Each row comes from the steps of one path. Every step used is in the known rows, and no mark comes twice. Write the path behind each row, first mark first.
Known rows
rupaf-guken-sufes-malut-beni-bapu-lila: [  2.9   7.1  50.7 -27.3  50.8 -12.4 -27.1 -31.0  15.1 -22.4  -1.6   5.3
  42.2  14.9  -3.3  52.6  12.1 -11.3 -50.0]
nele-sufes-guken-rupaf-malut-beni-bapu-lila: [  7.8  11.8  64.7  -8.2  62.2 -31.8  -2.9 -33.0  27.5 -43.2   3.1   7.0
  32.6  14.2  -7.8  66.5  12.8  -5.3 -41.5]
nele-sufes-guken-rupaf: [ 21.9   0.4  34.4   4.3  61.9 -60.5  11.3   5.4   2.3 -17.3  10.6   3.1
  -1.9  37.2  32.6  76.7  -1.1 -23.3 -46.5]
lila-bapu: [ 25.0  23.4  40.3  -2.9  16.4  -6.5   5.2  19.2  12.7   2.5  37.4 -37.9
  30.4  34.9  14.2  30.7  18.1   9.4 -16.9]
pekepor-sufes-guken: [ 36.0  -4.4   1.9 -13.9  54.4 -66.6   4.3  19.5  -4.8 -28.1   6.9   5.5
  27.0  35.2 -12.1  57.2  21.3 -17.1  -2.4]
nele-sufes-malut: [  7.3 -25.7   6.2 -27.2  35.6 -42.9   2.2  22.7 -13.3   0.3  18.9   5.0
   4.9  30.2  42.3  49.2   0.4 -12.6 -38.5]
beni-bapu: [ 17.3   0.9  43.4 -19.5  47.0 -26.9  12.0 -18.7  27.8 -15.3  10.0 -19.8
  23.5  13.0  -7.0  18.8  -6.2  14.5 -22.6]
beni-bapu-sufes: [ 16.9  -2.9  39.8 -16.1  60.4 -32.5  24.6 -20.7  21.7  -6.2  16.6 -35.2
  33.4  15.1 -10.3  27.2   6.2  27.9 -25.2]
lila-bapu-sufes-malut-rupaf-guken: [  6.5  26.1  53.4   6.3  50.2 -47.3  -3.3   9.7  13.9  14.0  19.4  -7.1
  48.4  66.0  32.4  73.4   2.1  -1.8 -36.6]
bapu-sufes-guken-rupaf-malut-beni: [  5.1   5.2  75.7  33.0  65.5 -46.8   7.1 -17.1   8.5 -19.0 -24.8  13.8
  30.2  42.3   5.9  90.1  11.0 -33.9 -29.5]
beni-bapu-sufes-malut-rupaf-guken: [  2.1  10.8  55.7  -6.4  73.2 -62.1   1.3 -18.2  25.0   1.5  -0.5   5.8
  43.0  49.9  17.0  65.3 -14.6   0.5 -40.2]
bapu-sufes-malut-rupaf-guken: [  1.6  10.4  49.2   4.4  60.6 -66.8  -5.2   0.5   6.4  11.5  -1.7   5.9
  39.8  58.5  28.3  75.0  -9.2 -14.2 -41.4]
pekepor-sufes: [ 29.1 -14.0  23.7 -17.1  49.1 -59.7  -2.5  13.0  -9.9 -14.2  15.9  -9.5
  29.0  17.0 -14.6  35.7  13.0 -16.2  -9.8]
pekepor-sufes-guken-rupaf-malut-beni-bapu: [ 15.5  -0.2  71.5   5.2  83.7 -57.9   5.6 -30.8  27.3 -44.6 -20.6  29.6
  34.2  25.8 -23.8  69.9   1.6 -28.0 -17.3]
beni-bapu-lila: [ 18.8  12.5  34.8 -33.9  33.4 -15.5  -1.2 -18.1  25.5 -23.6  20.3 -35.4
  38.6  -0.2 -18.7  17.1  16.9  32.1 -25.9]
malut-sufes: [ 23.0  17.1  44.7 -14.5  40.1 -30.1 -19.6 -25.0  -2.0 -10.6  11.0 -11.2
  17.4  20.2  23.1  43.6   0.8 -26.6 -20.5]
nele-sufes-malut-rupaf: [ 13.2  -8.7  38.4 -14.4  49.1 -53.7  -1.8  11.7   5.7   6.7  17.6   7.5
   9.1  37.4  41.4  65.2 -10.7 -13.5 -37.4]
pekepor-sufes-malut-beni: [ 20.2 -20.5  31.9 -13.2  44.4 -43.2  -3.3   2.9 -23.6 -12.1 -12.5  21.2
  27.9  30.6 -12.0  58.9  16.8 -31.4 -10.1]
nele-sufes-guken-rupaf-malut-beni-bapu: [  4.7   0.3  78.3   5.5  76.9 -42.4  10.8 -34.1  30.0 -35.7  -9.6  25.3
  17.2  28.1   3.4  70.2 -11.4 -25.5 -38.1]
lila-bapu-sufes: [ 22.9  17.8  37.8  -1.0  33.1 -15.1  17.6  12.8   7.5   9.5  40.7 -51.0
  40.0  34.8   8.8  37.8  28.5  23.4 -19.7]

Which path is each row?
[ 22.9  11.9  61.4  12.2  80.0 -43.5  27.5 -33.7  18.7 -21.2 -13.8  -3.4
  23.0  35.6  -8.7  77.2  10.8  -3.2 -33.9]
malut-beni-bapu-sufes-guken-rupaf
[  1.8  -2.5  73.7   1.6  65.1 -27.7  15.9 -35.0  25.0 -13.8  -5.6 -10.4
  43.6  18.9 -19.0  43.0   5.0   4.6 -21.9]
rupaf-malut-beni-bapu-sufes
[  4.3   7.0  77.8  31.7  54.9 -43.6  -0.8 -13.2  12.0 -24.5 -29.8  24.8
  22.1  42.9   8.3  86.2   1.4 -46.2 -28.4]
sufes-guken-rupaf-malut-beni
[  4.0  11.6  68.9 -14.2  37.2  -9.6  -9.3 -33.2  28.7 -31.7  -0.3 -11.1
  48.6   3.7 -26.8  33.1  14.9   8.0 -22.7]
rupaf-malut-beni-bapu-lila
[ 10.3  13.3  71.9   9.1  66.6 -50.8 -32.0  -7.9  20.1   4.5   8.9   3.1
  22.4  35.8  34.0  69.0 -20.7 -45.1 -57.0]
malut-rupaf-guken-sufes
[  1.0   2.3  51.2  -2.2  57.5 -67.5 -12.8   5.4   3.0   5.8   8.9  20.6
  22.8  54.8  42.6  72.5 -22.6 -30.1 -50.0]
nele-sufes-malut-rupaf-guken
[ 11.1 -13.5  49.5 -21.7  57.8 -11.3  -4.6 -28.9  17.8 -14.0  -9.7  13.0
  16.9  14.9   4.1  49.6  -1.0 -18.8 -37.1]
guken-sufes-malut-beni-bapu
[ 28.5  26.9  37.5  15.3  55.2 -40.3  22.3   8.0  13.6  -7.0  19.7 -26.5
  25.2  47.4  21.3  77.3  26.3   5.8 -31.3]
lila-bapu-sufes-guken-rupaf
[  6.5   1.4  49.2  -0.9  55.9 -40.3 -28.8  -1.1   6.6  -1.4   9.1  -1.0
  20.1  29.4  31.7  55.0 -11.3 -44.2 -56.4]
rupaf-guken-sufes
[ 10.6 -21.2  10.3 -22.4  39.5 -31.0 -20.4  17.6  -1.2   0.9   5.4   4.9
   7.1  22.0  44.2  57.4   6.3 -26.5 -43.2]
guken-sufes-malut
[  8.7   6.3  46.6   3.9  69.2 -37.2  19.9 -23.3  27.3 -28.8 -14.6   4.6
  41.2  37.1 -14.7  63.8  13.5  -1.2 -13.1]
rupaf-malut-beni-bapu-sufes-guken
[ 10.2  -3.5  37.7 -37.9  39.0 -10.9  -1.2 -23.5   6.7 -23.0  14.4  -5.5
  31.1   6.6  -9.3  38.4  18.0  13.1 -35.8]
nele-sufes-malut-beni-bapu-lila
[  9.4  20.8  67.5  -3.0  54.7 -26.3  -4.1 -34.8  33.6 -43.6 -13.4   3.0
  40.9  15.6 -17.3  63.6  18.7  -0.6 -30.8]
sufes-guken-rupaf-malut-beni-bapu-lila
[  2.7  10.8  51.5   3.2  50.6 -62.4 -14.5   3.9   9.5   4.5  -6.5  17.2
  31.6  56.9  33.0  70.5 -18.2 -25.4 -39.2]
sufes-malut-rupaf-guken
[  0.3 -13.2  22.2 -13.8  48.6 -44.1 -30.1  13.5  -2.2   0.1  -0.9  17.8
  17.8  36.7  49.0  66.6  -4.7 -40.8 -55.8]
rupaf-guken-sufes-malut
[ 23.4   4.1  10.3  -3.1  50.9 -46.4  20.0   9.1   4.3 -10.5   5.6 -18.0
  27.5  41.3   4.5  60.1  22.4   4.3 -15.8]
bapu-sufes-guken
[ 15.1  20.8  31.2  -3.2  48.3 -47.2 -19.1 -12.4  13.1 -33.0  -6.5  17.7
  24.8  37.9  30.1  70.9   5.6 -38.6 -12.5]
rupaf-malut-sufes-guken
[  2.9   4.6  53.6  11.0  76.6 -61.1  13.0 -15.2  36.8 -29.1  -8.5   3.5
  30.0  31.3  15.7  73.3   1.3  -4.5 -33.9]
beni-bapu-sufes-guken-rupaf-malut
[ 13.9   4.8  41.9  -0.8  31.5  -6.6  13.3   3.0  -8.9   7.8   8.0 -13.4
  36.9  45.4   6.9  60.8  30.2   0.5 -19.6]
lila-bapu-sufes-malut-beni
[ 24.0  10.3  37.1  11.5  52.5 -55.0   9.0   3.2   9.8 -16.9  -5.7  -0.2
   8.1  38.8  20.8  74.4   4.4 -18.1 -33.9]
sufes-guken-rupaf
[  8.8 -12.9  38.2  -2.0  41.6 -25.1  11.0  -6.2 -15.5   4.1 -13.2   0.3
  28.7  36.9   3.1  62.5  19.2 -12.2 -22.9]
bapu-sufes-malut-beni
